Each row was made from one path, in order. Every step used is in the known rows, and no mark comes twice. Write each row's path.
Known rows:
pado -> zisuk -> tetup -> dira -> ladek -> zisafe: [-0.84  0.12 -0.34  1.03 -0.14 -3.68 -1.43 -0.13  0.18 -0.12 -0.41  1.26
  0.41  0.11 -4.26 -2.14  1.39  0.92 -0.38 -0.25  1.04 -1.86  0.72  1.32]
zisuk -> tetup -> dira -> ladek: [-0.19 -0.13 -0.15  1.89 -0.17 -2.54 -1.27 -0.54  0.20 -0.27 -0.62  0.36
  0.67 -0.19 -3.65 -3.32  1.28  1.40 -0.27 -0.48  1.67 -0.55  0.23  1.74]
tetup -> dira -> ladek: [-0.04  0.29  0.17  0.74 -0.45 -1.59 -0.29 -1.09  0.36  0.57 -0.38 -0.68
  0.18  0.04 -2.89 -0.46  0.73  2.55 -0.85 -0.52  1.25 -0.22  0.23  1.46]
zisafe -> pado -> dira: [-0.20 -0.48  0.22 -1.27  1.61  0.57 -0.57  0.04 -0.34  0.25  0.67  0.23
  0.31  0.67  3.64  0.29 -0.48  1.72  1.02  0.14  1.04 -0.28  2.28  0.99]
dira -> ladek -> zisafe -> pado -> zisuk -> tetup: [ 0.02 -1.17 -0.64  0.75 -0.27 -3.06 -0.94  0.48 -0.22 -0.37  0.14  1.46
  0.08  0.30 -0.74 -2.37  0.16  0.51  1.12  0.33  0.97 -1.81  1.76  0.94]
zisafe -> tetup -> dira -> pado -> zisuk: [-0.24 -0.52  1.28  0.95  0.96 -1.12  1.05 -0.79  0.18  0.20  0.24 -0.96
  0.64  0.77  0.28 -1.01  0.18  1.25  0.89 -0.29  0.72 -1.06  2.42  0.84]
zisuk -> tetup -> dira -> pado: [-0.51 -0.27  0.80  2.10  1.52 -1.49 -0.14 -0.40  0.09 -1.32 -0.33 -0.23
  1.89  0.20 -1.98 -5.08  0.70 -0.22  0.22  0.70  1.04 -0.75  1.13  1.21]
dira -> tetup: [-0.39  0.21 -0.26  1.47  0.66  0.39  0.37  0.03  0.32 -0.08 -0.33 -0.17
  0.49 -0.20 -0.22 -2.19  0.80 -0.29 -1.15 -1.23 -0.20  1.09  0.72 -0.37]
lelar -> ladek -> zisuk -> tetup -> dira -> pado: [-1.06  0.51  0.66  0.78  1.22 -2.97 -1.06  0.24 -0.40 -1.65 -0.70 -1.96
  0.93 -0.39 -4.70 -5.87  0.39  0.73  0.62  2.06  1.57 -0.36  1.42  1.84]
zisuk -> tetup -> dira -> ladek -> zisafe: [-1.50  0.77 -0.45  1.11 -0.12 -3.29 -1.81  0.01  0.17 -0.52 -0.22  0.52
  0.99 -0.33 -4.64 -3.05  1.52 -0.07 -1.07 -0.37  1.25 -1.45  0.03  1.43]
ladek -> dira: [-0.13  0.19 -0.30  1.23 -0.17 -0.42 -0.93  0.79 -0.22 -0.56  0.11 -1.08
 -0.32 -0.64 -2.19  2.21 -0.35 -0.10 -0.51  0.62  0.83  0.39  1.54  0.52]
pado -> zisafe: [-0.23  0.25  0.06  1.35 -0.54 -1.46 -0.63  0.48  0.30  0.32  0.13 -0.17
  0.51  0.08  2.82 -2.40  0.83  0.13  0.23 -0.75  0.68 -0.46 -0.52 -0.42]
dira -> tetup -> zisuk: [ 0.72 -0.66 -0.35  2.36 -0.15  1.78  0.84 -0.75  0.06 -0.32 -0.25 -0.55
  0.16  0.10 -2.95 -0.19  0.13 -0.41 -0.61 -2.07  0.22  1.19  0.24 -0.22]
ladek -> zisafe -> tetup -> zisuk: [-0.86  0.03 -0.30  0.26 -0.83  0.46 -0.47  0.07 -0.38 -0.40  1.02 -1.41
  0.39 -0.13 -2.63  1.80  0.07 -2.24  0.09 -2.13  0.75 -0.73  0.09 -0.04]
lelar -> ladek -> zisafe -> tetup: [-2.33  1.44 -0.59 -0.70 -0.95 -2.47 -1.68  1.91 -0.49 -0.34  0.75 -1.07
  0.39 -0.83 -0.80 -0.82  1.25 -1.23 -0.10 -0.50  0.51 -0.81 -0.22  0.24]
pado -> zisafe -> tetup: [-1.18  0.43  0.16  0.98 -0.66 -1.47 -1.13  0.78  0.18  0.34  0.96 -1.12
  0.82 -0.30  4.02 -2.12  1.18 -1.00  0.61 -2.04  1.18 -0.54  0.23 -0.33]
zisafe -> pado -> dira -> tetup: [-0.57 -0.23 -0.06  0.25  2.09  0.85 -0.13  0.18  0.01  0.18  0.27  0.16
  0.77  0.39  3.06 -1.80  0.31  1.16 -0.25 -1.08  0.74  0.82  2.73  0.58]
zisafe -> tetup: [-0.93  0.17  0.12 -0.22 -0.14 -0.14 -0.47  0.40 -0.10  0.08  0.85 -0.83
  0.37 -0.35  1.43  0.10  0.40 -1.08  0.37 -1.37  0.56 -0.18  0.75  0.02]
ladek -> zisuk -> tetup: [-0.36 -0.08 -0.19 -0.40  0.85 -1.28 -1.70  0.35 -0.37 -1.38 -0.31 -0.23
 -0.17 -0.65 -3.34 -3.46 -0.26 -1.22  0.91  1.09  0.92 -0.19  1.20  0.56]
zisuk -> tetup: [-0.04 -0.46 -0.45  1.31  0.27 -1.08 -1.22  0.59 -0.16 -1.05 -0.26  1.69
  0.62 -0.30 -0.92 -3.38  0.69 -1.33  0.66  0.06  0.50 -0.43  0.09  0.40]
lelar -> ladek -> zisuk -> tetup -> dira: [-1.23  0.68  0.06 -0.15  0.51 -2.99 -2.43  0.83 -0.50 -1.52 -0.64 -1.72
  0.25 -0.78 -5.83 -5.49  0.47  0.24  0.52  1.46  1.77  0.33  0.34  1.55]
tetup -> dira -> pado -> zisafe: [-0.81  0.41  1.12  2.17  0.65 -1.95  0.18 -0.31  0.48 -0.08  0.03 -1.60
  1.78  0.48  1.68 -4.67  0.96  0.93 -0.08 -0.19  1.30 -0.77  0.44  0.48]
ladek -> dira -> tetup -> zisuk: [ 0.64 -0.44 -0.64  3.18 -0.29  1.39  0.09 -0.09 -0.15 -0.82 -0.14 -1.25
 -0.08 -0.40 -4.73  1.61 -0.17 -0.48 -1.07 -1.58  0.84  1.49  1.48  0.16]
lelar -> ladek -> zisafe -> tetup -> dira -> pado: [-2.43  1.38  0.67  0.57  0.51 -2.77 -0.55  0.71 -0.19 -0.68  0.46 -2.47
  1.68 -0.28 -1.97 -3.18  1.16 -0.05 -0.41  0.21  1.10 -1.04  0.84  1.18]

Which path is each row?
[ 0.62 -0.71 -0.06  1.84 -0.21 -2.92 -0.91 -0.84  0.27  0.14 -0.76  1.31
  0.08  0.24 -3.29 -2.56  1.15  2.42  0.32 -0.38  1.48 -1.04  0.99  1.72]  pado -> zisuk -> tetup -> dira -> ladek
[-0.27  0.74 -0.71  1.27 -1.15 -2.11 -1.67  1.94 -0.60 -0.79 -0.28 -1.32
 -0.72 -1.01 -3.41  1.20  0.26  1.06 -0.26  1.33  1.00  0.55  0.80  0.93]  lelar -> ladek -> dira
[ 0.13 -0.43  0.02  1.80 -1.36  0.14 -0.52  0.00 -0.07  0.07  0.94 -1.51
  0.46  0.04  0.88 -0.01  0.43 -0.94  0.97 -2.81  1.49 -0.32 -0.18 -0.26]  pado -> zisafe -> tetup -> zisuk
[-1.12  0.32  0.49  2.56 -0.12 -1.95 -0.80  0.90  0.06 -0.32  0.99 -2.19
  1.20 -0.48  2.73 -1.34  0.79 -0.58  0.26 -1.05  1.81 -0.86  2.34  0.27]  ladek -> dira -> pado -> zisafe -> tetup
[-1.01  0.63  0.29  1.57 -0.92 -2.85 -1.15 -0.46  0.52  0.85  0.39 -1.56
  0.84 -0.21  0.35 -2.26  1.62  1.71 -0.35 -2.22  2.22 -0.70  0.42  1.14]  pado -> zisafe -> tetup -> dira -> ladek
[-0.53  0.37 -0.58 -0.34 -0.03 -2.80 -2.40  1.38 -0.71 -1.51 -0.65 -0.40
 -0.50 -0.97 -4.22 -4.33  0.30 -0.32  1.17  1.67  1.09  0.03  0.52  1.01]  lelar -> ladek -> zisuk -> tetup
[-1.12 -0.01 -0.39 -0.84 -0.51 -1.83 -0.28  0.25 -0.12  0.19  0.76 -1.51
  0.25  0.02 -0.02  0.02 -0.49  0.75 -0.45  0.21  0.96 -1.10  0.94  0.60]  dira -> ladek -> zisafe -> pado
[-0.37  0.03 -0.56  0.77 -1.50 -0.38 -0.50 -0.44 -0.20  0.11  0.82 -1.04
  0.09 -0.22 -3.35  2.32  0.40 -0.57 -0.29 -2.50  1.17 -1.07  0.36  0.49]  dira -> ladek -> zisafe -> tetup -> zisuk
[ 0.36 -1.20  0.09  1.29 -0.12 -2.80 -0.72 -0.56  0.09 -0.03 -0.18  0.01
  0.26  0.41 -1.82 -2.96  0.20  2.60  0.82 -0.02  1.95 -0.86  1.65  1.75]  zisafe -> pado -> zisuk -> tetup -> dira -> ladek
[-0.36  0.33 -0.20  0.93  2.02  0.77 -0.31 -0.07  0.24  0.32 -0.37  1.56
  0.57  0.18  1.40 -1.29  1.32  1.06 -0.80 -1.47  0.13  0.63  1.98  0.53]  pado -> dira -> tetup
[ 0.70  0.09 -0.32  0.02  0.43 -0.74 -0.72 -0.80  0.17  1.05 -0.33  2.04
 -0.32  0.37  0.48  1.61  1.05  3.54 -0.08 -0.76  0.93 -0.97  1.68  1.69]  pado -> dira -> ladek
[ 0.10 -0.41  0.26  3.40 -0.87 -0.40 -0.29  0.12 -0.19 -0.60  0.98 -2.65
  0.82 -0.17 -0.26  0.72  0.15 -0.65  0.60 -1.84  2.00 -0.55  1.89  0.35]  ladek -> dira -> pado -> zisafe -> tetup -> zisuk
[-0.75 -0.06  0.21  1.38  0.75 -1.49 -1.38  0.13 -0.03 -1.11 -0.26  0.34
  1.27 -0.15 -2.71 -4.54  0.90 -0.88  0.12  0.00  1.23 -0.01 -0.08  0.95]  zisuk -> tetup -> dira
[ 0.37 -0.64 -0.06  0.72 -0.87  1.25  0.00 -0.42 -0.31 -0.22  0.79 -1.45
  0.06  0.00 -1.41  1.75 -0.26 -1.16  0.81 -2.21  0.95  0.02  0.23  0.09]  zisafe -> tetup -> zisuk
[-0.34  0.18 -0.52  0.35 -0.40 -0.02 -1.04 -0.64 -0.25  0.42  0.77  0.19
  0.15  0.16 -2.02  3.04  0.85  0.54  0.11 -2.73  1.50 -1.41  1.31  1.22]  pado -> dira -> ladek -> zisafe -> tetup -> zisuk
[-0.55  0.16  1.17  1.09  1.34 -0.56  0.91 -0.92  0.20 -0.43 -0.14 -1.82
  1.33  0.44 -1.09 -2.30  0.13  0.87 -0.40  0.59  0.66 -0.38  1.03  0.98]  tetup -> dira -> pado
[ 0.81 -1.22 -0.34  1.45  0.19 -1.51 -0.72  0.39 -0.12 -0.56 -0.46  2.64
 -0.17  0.31 -0.54 -2.49  0.54 -0.21  1.54  0.21  0.21 -0.93  0.96  0.31]  pado -> zisuk -> tetup
[-0.60  0.85 -0.93  2.72 -0.36 -1.52 -1.17  1.85 -0.23 -0.78 -0.57 -1.08
 -0.16 -1.16 -3.22 -1.11  1.06  0.65 -1.39  0.03  0.67  1.65  1.39  0.54]  lelar -> ladek -> dira -> tetup
[ 0.03 -0.22 -0.46  0.03  0.08 -2.31 -1.69 -0.20 -0.14 -0.75 -0.55  0.02
 -0.50 -0.70 -4.22 -2.82  0.20  0.62  0.56  0.59  1.35 -0.62  1.52  1.31]  dira -> ladek -> zisuk -> tetup
[-0.50  0.63  0.44 -1.22  0.20 -1.71 -0.81 -1.25  0.12  0.24 -0.44 -2.87
 -0.76 -0.37 -5.20 -0.46 -0.41  2.33 -0.57  0.49  1.61  0.04  1.45  1.59]  tetup -> dira -> ladek -> zisuk
[-1.52  0.54  0.71  0.06  0.40 -0.53 -0.71 -0.11  0.07 -0.08  0.68 -2.12
  1.00 -0.20 -0.75 -1.40  0.58 -0.56 -0.14 -1.26  1.31  0.25  0.48  0.61]  zisafe -> tetup -> dira
[ 0.41 -0.67  1.19  1.07  1.11 -0.98  1.34 -1.07  0.25  0.18 -0.35 -0.47
  0.36  1.07 -0.71 -1.07 -0.11  2.04  0.66  0.66  0.28 -0.98  1.90  0.82]  tetup -> dira -> pado -> zisuk
[ 0.85 -1.26 -0.01  2.94  0.78 -1.95 -0.45  0.51 -0.24 -1.23 -0.41  1.55
  0.25  0.11 -1.66 -1.58  0.26  0.23  1.24  1.15  0.72 -1.23  3.09  0.98]  ladek -> dira -> pado -> zisuk -> tetup
[-1.30  0.29  1.25  0.94  1.17 -0.63  0.40 -0.59  0.13 -0.38  0.51 -2.40
  1.68  0.13 -0.08 -2.32  0.45  0.00 -0.04 -0.42  1.14 -0.54  1.66  0.96]  zisafe -> tetup -> dira -> pado
[-0.62  0.91 -0.20 -1.80 -0.31 -1.93 -1.34  0.86 -0.62 -0.47 -0.43 -2.46
 -1.25 -0.77 -3.94 -1.07 -0.52  1.30  0.51  1.88  0.73  0.45  0.48  0.77]  lelar -> ladek -> zisuk
[-1.24  0.88  0.13  2.70 -0.88 -3.22 -1.40  1.84 -0.24 -0.49  0.71 -2.22
  0.88 -0.76  1.85 -2.27  1.32  0.35  0.54 -0.39  1.89 -0.66  1.73  0.66]  lelar -> ladek -> dira -> pado -> zisafe -> tetup
[-1.40  1.03  0.57 -0.36 -0.30 -2.91 -1.56 -0.68  0.28  0.55  0.32 -3.78
 -0.10 -0.57 -2.31 -2.21  0.40  1.71 -0.05 -0.97  2.52 -0.33  1.57  1.24]  pado -> zisafe -> tetup -> dira -> ladek -> zisuk
[-0.07  0.43  0.00  1.97 -0.23 -2.01 -0.43  1.20 -0.45 -1.02 -0.26 -1.61
  0.14 -0.54 -2.40  0.01  0.16  1.56 -0.16  1.96  0.87 -0.22  1.86  1.25]  lelar -> ladek -> dira -> pado
[ 0.13  0.52 -0.01 -1.82  0.96 -0.89 -1.16 -1.08 -0.11  0.70 -0.39 -0.52
 -1.21 -0.06 -2.17  1.53 -0.19  3.35  0.22  0.35  1.28 -0.58  2.69  1.82]  pado -> dira -> ladek -> zisuk
[ 0.60 -0.96 -0.17  1.23  1.15  2.16  0.43 -0.64 -0.22 -0.15  0.26 -0.34
  0.45  0.65  0.15  0.14 -0.29  0.89  0.16 -1.94  1.08  0.96  2.07  0.59]  zisafe -> pado -> dira -> tetup -> zisuk
[ 0.06 -0.04  0.35  1.97  0.65 -0.53  0.35  0.11 -0.14 -0.82  0.08 -1.49
  0.47 -0.24 -1.46  0.91 -0.39  0.42 -0.37  1.24  0.66 -0.35  2.61  0.80]  ladek -> dira -> pado
[-1.14  0.36  0.42 -0.17  1.32 -1.69 -1.82 -0.05 -0.20 -1.33 -0.36 -1.78
  0.54 -0.45 -4.82 -4.69 -0.03 -0.73  0.35  0.87  1.65  0.20  0.88  1.15]  ladek -> zisuk -> tetup -> dira
[-0.25  0.21  0.41  3.01  0.03 -1.97 -0.35  0.66  0.19 -0.45  0.21 -1.53
  0.95 -0.14  1.57 -1.60  0.47  0.60 -0.11  0.31  1.28 -0.73  1.74  0.33]  ladek -> dira -> pado -> zisafe
[ 0.00 -0.77 -0.20 -0.59 -0.58 -2.10  0.26 -0.05 -0.08  0.75  0.42 -0.45
 -0.61  0.66  0.41  1.13 -0.68  1.96  0.52  0.23  0.57 -1.51  1.79  0.57]  dira -> ladek -> zisafe -> pado -> zisuk
[-2.30  0.91  1.01  0.57  1.21 -1.43  0.08 -0.23  0.11 -0.56  0.77 -2.36
  2.00  0.03 -0.95 -2.18  0.76 -1.00 -0.67 -0.40  0.96 -1.16  1.42  0.80]  ladek -> zisafe -> tetup -> dira -> pado
[-1.72  0.77  0.77  1.06 -0.05 -1.81 -1.24  0.25  0.30  0.15  0.82 -2.38
  1.40 -0.15  1.62 -3.47  1.26 -0.50  0.04 -1.91  1.86 -0.11  0.08  0.25]  pado -> zisafe -> tetup -> dira
[-1.72 -0.05 -0.26  0.14  0.11 -3.03 -1.39  0.44 -0.12 -0.69  0.50 -1.34
  1.21 -0.11 -2.19 -3.60  0.14  0.04 -0.32  0.18  1.85 -1.10  0.98  1.39]  zisuk -> tetup -> dira -> ladek -> zisafe -> pado
[-0.61 -0.51  0.26 -0.46 -0.08 -2.45  0.08 -0.39  0.03  0.64  0.40 -1.44
 -0.16  0.75 -1.03 -0.03 -0.48  2.18  0.17  0.22  1.15 -1.29  1.63  1.03]  tetup -> dira -> ladek -> zisafe -> pado -> zisuk
[-1.62  0.60 -0.51 -1.26 -0.64 -2.34 -0.99  1.81 -0.67 -0.57  0.71 -2.12
  0.25 -0.27 -0.09 -1.44 -0.36  0.01  0.17  1.32  0.68 -0.49  0.06  0.27]  lelar -> ladek -> zisafe -> pado
[-0.54 -0.33 -0.32 -1.00 -0.68 -2.58 -0.34  1.34 -0.54  0.02  0.35 -0.83
 -0.60  0.42  0.28 -0.17 -0.54  1.31  1.12  1.29  0.29 -1.06  0.96  0.31]  lelar -> ladek -> zisafe -> pado -> zisuk
